Each row comes from the steps of one walk. Every step used is in the known rows, and no mark comes twice. Write the walk behind each row, first mark first.
Known rows
bila, farun, saro, zakad: [ 1.54  2.77 -1.04  0.27  1.55  0.26 -2.13  1.99  0.48 -3.03  1.69 -2.72
 -1.51  2.40  2.64  0.41  0.61  2.28  2.36  0.70  0.26 -1.52 -0.27 -2.21
 -0.95 -0.78 -1.02  0.61 -0.48]
bila, farun, zakad, birez: [ 0.79  1.14 -1.05  1.11  2.26  1.09 -1.08  2.19 -0.26 -1.89  0.29 -2.14
 -0.63  2.35  3.24 -0.24  1.06  2.09  1.62  1.19  0.78 -0.62  0.41 -1.63
 -1.72 -1.25 -0.39  0.19 -1.04]
tere, farun: [ 2.08  2.78 -0.30 -0.07  1.08 -0.66 -0.81  1.46 -1.22 -2.10 -0.49 -1.79
 -0.55  3.04  2.21 -0.69  1.17 -0.52  0.82  0.71 -0.32 -0.28 -0.80 -4.28
 -0.64  0.53  0.57  0.21 -1.36]
tere, bedaz: [ 0.76  2.55 -0.24  0.69  2.00 -0.62 -0.60  1.01 -0.77 -2.10 -0.58 -1.96
  0.21  3.12  3.76 -1.78  1.65 -1.10  1.33 -0.29 -0.06  0.19 -0.11 -3.33
 -0.04  0.23  0.47  0.01 -0.45]
pazin, farun, saro, zakad, birez: [ 0.08  3.46 -2.61 -1.10  1.35 -0.84 -2.72  0.04 -0.44 -2.56  0.81 -3.90
 -2.23  2.89  1.42  0.65  0.58  1.89  2.30 -0.34 -0.55 -1.69  0.16 -4.98
 -2.71  0.59 -0.30 -0.10 -1.87]
saro, farun, bila: [ 0.86  3.02 -0.65 -0.05  1.54 -0.32 -1.21  0.51 -0.35 -1.65  1.40 -2.77
 -1.32  1.57  1.95 -0.75  1.05  2.16  1.74 -0.68  1.01 -1.84 -1.72 -4.89
 -0.63  1.90 -1.67  0.87 -1.24]
farun, saro, zakad, birez, tizuz: [ 0.56  2.56 -2.57  0.00  1.24  0.00 -1.19  0.34 -0.37 -2.60  0.00 -3.17
 -1.75  3.07  2.89  0.08  0.17  0.82  2.40  1.00  1.22 -0.72  0.40 -4.41
 -2.20 -0.32 -0.15 -1.67 -1.00]
pazin, farun, saro, zakad: [ 0.19  4.14 -2.18 -1.15  1.32 -1.02 -3.23 -0.02  0.09 -3.01  1.09 -3.71
 -2.18  2.83  1.09  0.63  0.79  1.68  2.21 -0.59 -0.85 -2.30 -0.02 -5.08
 -1.75  0.52 -0.64  0.53 -1.61]
zakad, bedaz, tere: [ 1.62  1.56 -1.95  0.50  1.54  0.28 -1.81  0.54 -1.06 -2.61 -0.94 -3.51
  0.05  3.18  3.05 -0.83  0.50 -1.02  0.60  1.02  2.18 -0.51  0.13 -4.06
  0.18 -0.27  0.18  0.89 -0.25]
bila, farun, saro, zakad, bedaz, tere, birez: [ 1.53  2.69 -2.69 -0.15  1.80  0.65 -2.45  1.26 -0.76 -3.60  1.10 -4.04
 -1.77  3.23  3.15  0.00 -0.04  1.80  1.46  1.46  1.16 -0.97  0.58 -2.01
 -0.99 -1.18 -0.47 -0.11 -0.20]
tere, bedaz, farun, bila: [ 0.55  3.88  0.03  1.39  2.65 -0.47 -1.28  0.38 -1.48 -2.97  0.06 -3.52
 -0.71  3.33  4.00 -1.83  2.16 -0.31  1.24  0.47  0.62 -0.83 -1.01 -3.02
  0.63  1.39 -0.55  0.28 -0.30]
bedaz, tere: [ 1.38  1.74 -0.93  0.44  2.05  0.89 -1.86  1.17 -0.82 -1.21 -0.27 -2.00
  0.62  2.82  1.87 -0.92  1.20 -0.89  1.19  1.19  1.59 -0.84 -0.10 -4.06
 -0.26 -0.15 -0.10  1.42 -0.91]
tizuz, birez: [ 0.32  0.44  1.71  0.54  1.72  1.05  1.34  1.52 -0.54 -1.01 -0.06 -0.32
 -0.44  2.09  2.59 -1.19  1.55 -0.46  1.48 -0.82  0.80 -1.49 -1.32 -5.71
 -0.34 -0.36  0.44  0.46 -0.68]
pazin, farun: [ 0.07  2.38 -0.12 -0.30  1.24 -0.05 -1.71  0.75 -0.13 -1.48  0.60 -2.45
 -0.38  2.15  1.31  0.07  1.50  0.96  1.78 -0.90 -0.21 -1.61 -0.48 -5.09
 -1.22  0.61 -0.25  1.44 -1.76]
zakad, birez: [ 0.86  0.23 -0.55  0.96  1.75  0.98  0.62  1.56 -1.12 -0.33 -0.14 -1.75
  0.53  1.97  2.95 -0.90  1.19  0.47  1.78  0.84  1.79  0.25 -0.02 -3.64
 -1.92  0.07  0.45 -0.62 -1.57]
bedaz, tere, saro: [ 2.04  2.22 -0.61  0.00  1.16  0.35 -2.91  1.38 -1.65 -1.74 -0.26 -2.04
  0.04  3.85  1.65 -0.70  1.51 -1.52  1.00  1.03  1.26  0.12 -0.16 -4.83
 -0.70  0.32  0.44  1.02 -1.09]
farun, saro, zakad, bedaz, tere, birez, tizuz: [ 0.77  3.31 -3.88 -0.51  1.37  0.07 -2.19 -0.54 -1.04 -3.90 -0.40 -4.48
 -2.00  3.92  3.18 -0.30 -0.24  0.02  1.35  1.39  1.77 -0.88  1.01 -4.32
 -1.07 -0.78 -0.04 -1.62 -0.35]
zakad, saro, farun: [ 1.67  3.44 -1.39 -1.53 -0.19  0.23 -2.14  0.03 -1.05 -2.18  1.30 -4.17
 -1.44  3.19  0.93  0.19  0.82  0.80  2.23 -0.11  0.43 -0.60 -0.49 -5.35
 -0.89  0.82 -0.94  0.16 -0.86]
bedaz, farun, saro, zakad, birez: [ 1.23  3.74 -1.83  0.42  2.11 -0.37 -2.38  0.07 -1.40 -4.02  0.37 -4.72
 -1.86  3.70  2.35  0.04  1.15  0.68  1.90  2.38  0.46 -1.88 -0.02 -3.52
 -1.29  0.12 -0.50 -0.55 -0.92]
farun, zakad, birez: [ 0.20  1.70 -2.31  0.84  2.61  0.42 -0.93  0.76 -0.76 -1.71 -0.81 -2.28
 -0.46  2.76  2.75 -0.96  1.28  0.70  1.27  1.22  1.01 -0.64  0.97 -3.18
 -1.82 -0.67  0.04 -0.98 -1.59]
bila, farun: [ 1.46  1.04  1.04  1.15  1.47  1.26 -0.65  2.74  0.24 -1.47  1.21 -1.45
  0.27  1.69  2.86 -0.21  1.34  1.56  1.90  0.45  0.89 -0.85 -0.72 -2.18
 -0.42 -0.70 -0.61  1.50 -0.60]
bedaz, tere, farun, zakad, birez: [ 1.65  2.76 -3.08 -0.32  2.23 -0.25 -2.58  0.74 -2.06 -2.35 -1.74 -2.92
 -1.08  4.24  2.06 -0.75  0.64 -0.89  0.26  2.16  0.30 -0.11  0.53 -3.93
 -1.76 -0.22  0.75  0.02 -1.49]
birez, tizuz: [ 0.25  1.04  0.82  1.13  0.51  1.35  0.48  1.02  0.04 -1.23 -0.91 -1.40
  0.48  2.41  3.21 -0.43  1.12 -0.74  1.90  0.35  1.98 -0.34 -0.46 -5.21
 -0.66 -0.51 -0.01 -0.14 -0.67]
pazin, saro, farun: [ 1.45  3.06 -1.49 -1.14  0.84 -1.04 -2.51  0.24 -1.02 -2.92 -0.04 -3.38
 -1.50  2.11  0.80  0.55 -0.18  1.30  1.68 -1.10 -0.41 -1.94 -0.42 -6.37
 -1.73  1.38 -1.02  0.62 -1.47]
pazin, saro: [ 1.22  2.30 -0.78  0.00  1.32  0.08 -1.75  0.83 -0.74 -2.12 -0.08 -2.34
 -0.34  1.74  1.33  0.03  0.37  0.69  1.74 -0.81  0.64 -1.60 -0.19 -5.40
 -0.87  0.90 -0.77  0.51 -1.37]
saro, zakad, birez, tizuz: [ 0.12  1.14 -1.49  0.37  0.90  0.67  0.13  0.09 -0.36 -1.99 -1.29 -2.29
 -0.84  2.30  2.71 -0.33  0.93  0.65  2.12  0.99  1.76  0.25  0.77 -4.94
 -2.60 -1.08  0.35 -1.74 -0.42]

Write each row's walk
[ 1.26  3.07 -3.25  0.20  1.90 -0.46 -3.54  0.07 -1.22 -3.90 -1.47 -3.66
 -1.26  4.40  2.66 -0.78  0.88 -0.87  0.24  1.27  1.14 -0.65  1.04 -3.98
 -0.41 -0.65  0.12 -0.09 -0.69] | farun, zakad, bedaz, tere, saro
[ 1.14  3.17 -1.90  0.29  1.42 -0.64 -2.10 -0.70 -0.61 -4.87 -0.81 -4.57
 -1.53  3.07  2.47 -0.39  1.21  0.36  1.14  1.49  1.02 -1.37  0.54 -4.13
 -0.24 -0.79 -0.26 -0.31  0.49] | saro, zakad, bedaz, farun
[ 1.90  3.65 -1.92 -0.90  0.43 -1.73 -3.47  0.27 -1.50 -4.15 -0.52 -3.62
 -2.20  4.36  2.01 -0.14  0.99 -0.04  0.78  0.09 -0.40 -0.33  0.05 -5.48
 -1.39  0.56  0.11 -0.36 -1.13] | tere, saro, farun, zakad, bedaz
[ 1.04  1.80 -1.19  0.47  1.02  0.84 -1.20  1.84  0.07 -2.62  0.78 -2.85
 -1.69  2.70  3.42  0.66  0.17  2.11  2.55  1.04  1.04 -0.64 -0.08 -2.81
 -2.11 -1.01 -0.50 -0.50 -0.58] | bila, farun, saro, zakad, birez, tizuz
[ 1.31  3.82 -1.43 -1.12  0.18  0.56 -2.02 -0.12 -0.98 -1.74  2.02 -4.24
 -1.84  2.55  1.18 -0.18  0.92  1.81  2.37 -0.56  1.37 -1.00 -1.25 -5.23
 -0.39  1.85 -1.82  0.25 -0.92] | zakad, saro, farun, bila
[ 0.46  3.86 -1.75  0.49  1.80 -1.07 -1.62 -0.26 -1.80 -4.29 -1.25 -4.60
 -1.90  4.75  4.32 -0.71  0.98 -1.00  1.69  1.43 -0.10 -0.11  0.30 -3.74
 -1.41  0.05  0.52 -1.52 -0.28] | tere, bedaz, farun, saro, zakad, birez, tizuz
[ 1.38  2.46 -2.33 -0.73  0.70 -0.25 -3.22  0.36 -2.14 -2.70 -1.54 -3.29
 -1.60  4.84  1.97 -0.07  0.62 -1.04  0.95  1.32  0.81  0.47  0.41 -5.90
 -2.63  0.04  0.52 -0.31 -1.33] | bedaz, tere, saro, farun, zakad, birez, tizuz
[ 0.96  4.83 -1.59  0.29  2.32 -1.58 -2.60 -0.10 -1.37 -4.69 -0.34 -4.47
 -1.76  4.52  3.53 -0.96  1.45 -0.80  1.49  1.13 -0.86 -1.03  0.10 -3.15
 -0.23  0.25  0.02 -0.46 -0.16] | tere, bedaz, farun, saro, zakad
[ 2.27  4.07 -3.08 -0.96  1.63 -0.90 -3.42  0.58 -1.51 -3.23 -0.60 -3.36
 -1.79  4.28  1.58 -0.25  0.25 -0.79  0.86  1.79 -0.09 -0.83 -0.01 -4.37
 -1.13  0.18  0.26  0.34 -1.04] | bedaz, tere, farun, saro, zakad
[ 0.45  3.09 -3.73 -0.96  1.40 -0.46 -2.32 -0.97 -1.51 -3.98 -1.57 -4.68
 -2.01  4.16  2.70 -0.43 -0.08  0.19  0.41  1.04  0.71 -0.94  1.00 -5.09
 -1.61 -0.68 -0.11 -0.88 -0.71] | saro, farun, zakad, bedaz, tere, birez, tizuz
[ 1.16  2.68 -1.16  0.28  1.30  1.32 -2.36  1.59 -0.05 -2.51  1.16 -3.02
 -1.14  2.89  2.26  0.16  1.17  1.85  1.96  0.79  0.60 -0.96  0.28 -2.10
 -0.54 -1.08 -1.11  0.59 -0.51] | bila, farun, zakad, saro
[ 2.36  3.89 -1.47 -0.43  1.24 -1.17 -1.77  1.46 -1.29 -2.71  0.26 -2.64
 -1.49  3.72  2.44 -0.26  0.47 -0.28  1.16  0.91 -0.67 -0.86 -0.90 -4.01
 -0.71  0.99  0.30 -0.19 -1.76] | tere, farun, saro
[ 1.74  2.18 -0.08  0.76  1.64  0.75 -1.59  2.75  0.15 -2.06  1.97 -2.31
 -0.69  2.37  3.04  0.25  0.61  1.80  2.25  0.60  0.54 -1.45 -0.86 -1.96
 -0.50 -0.23 -0.91  1.12 -0.98] | bila, farun, saro
[ 1.64  3.74 -1.04  0.23  0.63 -0.79 -3.01 -0.09 -1.47 -4.39  0.00 -3.97
 -2.13  3.63  2.34 -0.51  1.78  0.37  1.13  0.70  1.42 -0.38 -0.39 -4.96
 -0.38  0.83 -0.31 -0.60 -0.11] | tere, saro, zakad, bedaz, farun, bila
[ 2.18  1.98 -1.67  0.19  0.83 -0.14 -2.63  0.70 -1.71 -3.07 -0.95 -3.49
 -0.40  4.02  2.86 -0.66  0.76 -1.53  0.49  0.88  1.92  0.25  0.11 -4.73
 -0.12  0.10  0.57  0.52 -0.46] | zakad, bedaz, tere, saro
[ 1.23  2.73 -1.41 -0.68  0.13 -0.92 -2.37  0.47 -1.69 -3.04 -1.01 -2.90
 -2.03  4.37  2.21  0.07  0.96 -0.09  1.29  0.38  0.01  0.37  0.11 -6.08
 -2.80  0.37  0.46 -1.24 -1.56] | tere, saro, farun, zakad, birez, tizuz
[-0.21  4.05 -2.32 -1.17  1.05  0.04 -3.46 -0.40 -0.39 -2.56  0.53 -4.03
 -1.82  3.34  0.69  0.41  1.37  1.28  1.84 -0.54 -0.51 -1.69  0.49 -4.97
 -1.35  0.24 -0.76  0.54 -1.67] | pazin, farun, zakad, saro
[ 2.19  4.52 -2.37 -0.94  1.17 -1.64 -2.31  0.76 -1.01 -3.61 -0.02 -3.06
 -2.31  3.75  2.01 -0.11  0.41  0.24  1.28  1.03 -0.95 -0.96 -0.35 -4.26
 -1.16  0.50  0.16 -0.69 -1.21] | tere, farun, saro, zakad
[ 0.53  2.86 -2.91 -1.01  0.94 -0.80 -2.41 -0.43 -1.29 -3.37 -1.44 -3.91
 -2.34  2.88  1.54  0.81 -0.68  1.35  1.56 -0.49 -0.08 -1.44  0.46 -6.60
 -3.08  0.64 -0.70 -0.86 -1.65] | pazin, saro, farun, zakad, birez, tizuz
[ 0.93  1.99 -0.50  1.04  2.20  0.85 -1.71  2.09  0.40 -2.43  0.62 -1.96
 -0.55  2.33  2.80 -0.24  1.32  1.82  1.56  0.85  0.40 -1.35  0.11 -1.77
 -0.58 -1.28 -0.86  0.96 -0.67] | bila, farun, zakad
[ 1.01  2.86 -2.80 -0.17  1.80 -0.36 -1.61  0.56 -0.52 -2.53  0.61 -3.19
 -1.63  2.81  2.46 -0.21  0.41  1.22  2.26  1.00  0.76 -1.06  0.36 -3.69
 -1.95 -0.03 -0.28 -1.25 -1.21] | farun, saro, zakad, birez
[ 1.87  3.71 -3.72 -1.30  0.89 -1.31 -3.58 -0.68 -1.50 -4.73 -1.69 -4.39
 -2.42  3.17  1.24  0.43 -0.60  0.33  0.79  0.09  0.25 -1.08  0.68 -6.09
 -1.49  0.35 -0.18 -0.28 -0.38] | pazin, saro, zakad, bedaz, tere, farun
[ 1.52  2.36 -0.59  1.17  1.53 -0.08 -1.44  0.24 -1.33 -3.93 -0.56 -4.52
 -0.44  3.29  3.32 -0.50  1.27 -0.52  0.81  1.51  1.52 -1.25 -0.33 -3.76
  0.58  0.02 -0.08  0.50 -0.20] | zakad, bedaz, farun
[ 1.86  2.81 -2.31  0.05  1.54  0.14 -3.01  1.50 -0.07 -3.79  0.95 -3.87
 -1.82  3.13  2.95  0.43 -0.04  1.63  1.74  1.20  0.83 -1.34  0.03 -2.32
 -0.82 -0.94 -0.78  0.78 -0.05] | bila, farun, saro, zakad, bedaz, tere
[ 1.41  3.48 -3.33 -0.34  1.44 -0.70 -2.52 -0.56 -0.89 -3.90 -0.93 -3.99
 -2.08  3.05  2.38 -0.79  0.51  0.50  0.67  0.96  1.58 -0.70  0.07 -4.51
 -0.47  0.06 -0.32 -0.20  0.18] | saro, zakad, bedaz, tere, farun, bila
[ 1.13  1.81 -0.73 -0.10 -0.08 -0.04 -1.32  0.63 -1.33 -2.48 -0.95 -2.09
 -1.26  3.57  2.37 -0.23  1.44 -0.25  1.79  0.66  1.24  1.19  0.48 -5.72
 -2.61 -0.21  0.89 -1.78 -0.76] | tere, saro, zakad, birez, tizuz
[ 1.35  4.46 -1.34  0.35  2.09 -0.58 -2.89  0.04 -0.89 -4.41  0.64 -4.54
 -1.80  3.67  2.02  0.06  1.39  0.50  1.84  2.08  0.14 -2.47 -0.22 -3.66
 -0.33  0.11 -0.82  0.05 -0.61] | bedaz, farun, saro, zakad
[ 0.77  3.18  0.67  1.78  2.45  0.81 -1.27  0.62 -1.03 -2.28  1.14 -3.41
 -0.53  2.15  2.55 -1.00  2.29  1.07  1.53  1.24  1.96 -2.20 -1.64 -3.47
  0.74  1.50 -1.51  1.04 -0.84] | bedaz, farun, bila
[ 2.14  3.39 -3.52 -0.91  1.70 -0.72 -2.88  0.64 -1.98 -2.79 -0.85 -3.51
 -1.89  4.28  1.94 -0.25  0.04 -0.56  0.93  2.10  0.21 -0.24  0.20 -4.29
 -2.00  0.21  0.63 -0.31 -1.30] | bedaz, tere, farun, saro, zakad, birez
[ 1.11  1.92 -1.29  1.00  1.93  0.53 -1.86  1.68  0.10 -3.33  0.09 -3.00
 -0.92  2.68  3.50 -0.17  0.83  1.59  1.14  0.82  0.84 -1.16  0.28 -1.80
 -0.33 -1.42 -0.67  0.73 -0.29] | bila, farun, zakad, bedaz
[ 1.73  2.70 -1.66  0.25  1.36  0.02 -2.26  1.63  0.27 -3.73  1.26 -3.54
 -1.79  2.71  3.23  0.42  0.17  2.11  2.00  0.72  0.64 -1.43 -0.15 -2.22
 -0.71 -0.86 -0.86  0.40 -0.12] | bila, farun, saro, zakad, bedaz
[ 1.55  4.00 -3.76 -0.97  1.19 -1.05 -3.49 -0.76 -1.42 -4.36 -1.06 -4.47
 -2.74  2.66  1.41  0.15 -0.49  1.19  0.89 -0.27  1.00 -1.38  0.07 -5.95
 -1.12  1.14 -0.83 -0.25 -0.41] | pazin, saro, zakad, bedaz, tere, farun, bila
[ 0.94  3.47  0.07  0.94  2.26 -0.78 -1.41  0.51 -1.58 -3.43 -0.72 -3.47
 -0.30  3.94  3.67 -1.45  2.04 -1.34  1.13  0.89 -0.32 -0.49 -0.30 -3.16
  0.22  0.34  0.31  0.25 -0.27] | tere, bedaz, farun
[ 0.66  3.61 -2.39 -0.25  1.42  0.68 -2.51  0.00 -0.49 -2.50  0.27 -3.40
 -1.11  3.39  1.57 -0.52  1.40  0.46  1.71  0.69  0.77 -1.05  0.79 -3.73
 -0.33 -0.42 -0.87 -0.45 -0.94] | farun, zakad, saro
[ 0.18  4.01 -3.86 -1.58  1.53 -0.64 -3.56 -0.71 -1.15 -3.61  0.47 -5.03
 -2.46  3.62  1.61  0.28  0.21  1.19  1.33  0.14  0.02 -1.71  0.84 -4.88
 -1.81  0.13 -0.11 -0.14 -1.32] | pazin, farun, saro, zakad, bedaz, tere, birez
[ 0.87  3.38 -3.98 -1.09  1.98 -0.81 -2.77 -0.71 -1.60 -3.96 -0.92 -4.69
 -1.92  3.87  2.23 -0.68  0.18  0.60  0.27  1.00  0.26 -1.24  1.01 -4.40
 -1.37 -0.44 -0.27 -0.47 -0.90] | saro, farun, zakad, bedaz, tere, birez
[ 2.15  2.98 -0.04 -0.83  0.06 -1.17 -2.45  1.11 -1.46 -2.62  0.41 -2.41
 -1.21  3.60  1.49 -0.15  1.44 -0.09  1.45 -0.20 -0.33 -0.11 -0.78 -5.80
 -1.44  1.10  0.11  0.24 -1.38] | tere, saro, farun
[ 1.19  3.75 -3.43 -1.23  1.22 -1.61 -3.50 -0.61 -1.08 -4.48 -0.95 -4.56
 -2.48  2.90  1.28  0.56 -0.58  1.35  1.03 -0.78 -0.47 -2.16  0.36 -6.02
 -1.63  0.82 -1.05  0.03 -1.18] | pazin, saro, farun, zakad, bedaz
[ 1.81  2.75 -2.60 -0.89  1.27 -0.60 -3.71  0.57 -2.25 -2.66 -0.90 -3.31
 -1.51  4.57  1.52 -0.32  0.84 -0.63  0.79  1.33  0.41  0.11  0.41 -5.24
 -2.38  0.33  0.45  0.08 -1.50] | bedaz, tere, saro, farun, zakad, birez
[ 1.87  2.86 -1.50 -0.51  1.07 -0.11 -3.43  0.63 -1.34 -2.72 -0.56 -2.41
 -0.78  3.88  1.22 -0.56  1.45 -1.02  1.14  1.17  0.99  0.01  0.40 -5.08
 -1.11 -0.19  0.35  0.48 -0.53] | bedaz, tere, saro, zakad
[ 0.85  3.48 -1.92  0.62  1.72 -0.37 -1.99 -0.80 -0.55 -4.47 -0.23 -4.63
 -1.83  2.56  2.69 -0.68  1.33  1.23  1.22  1.10  1.83 -1.64 -0.11 -4.04
  0.09  0.06 -0.96 -0.27  0.39] | saro, zakad, bedaz, farun, bila
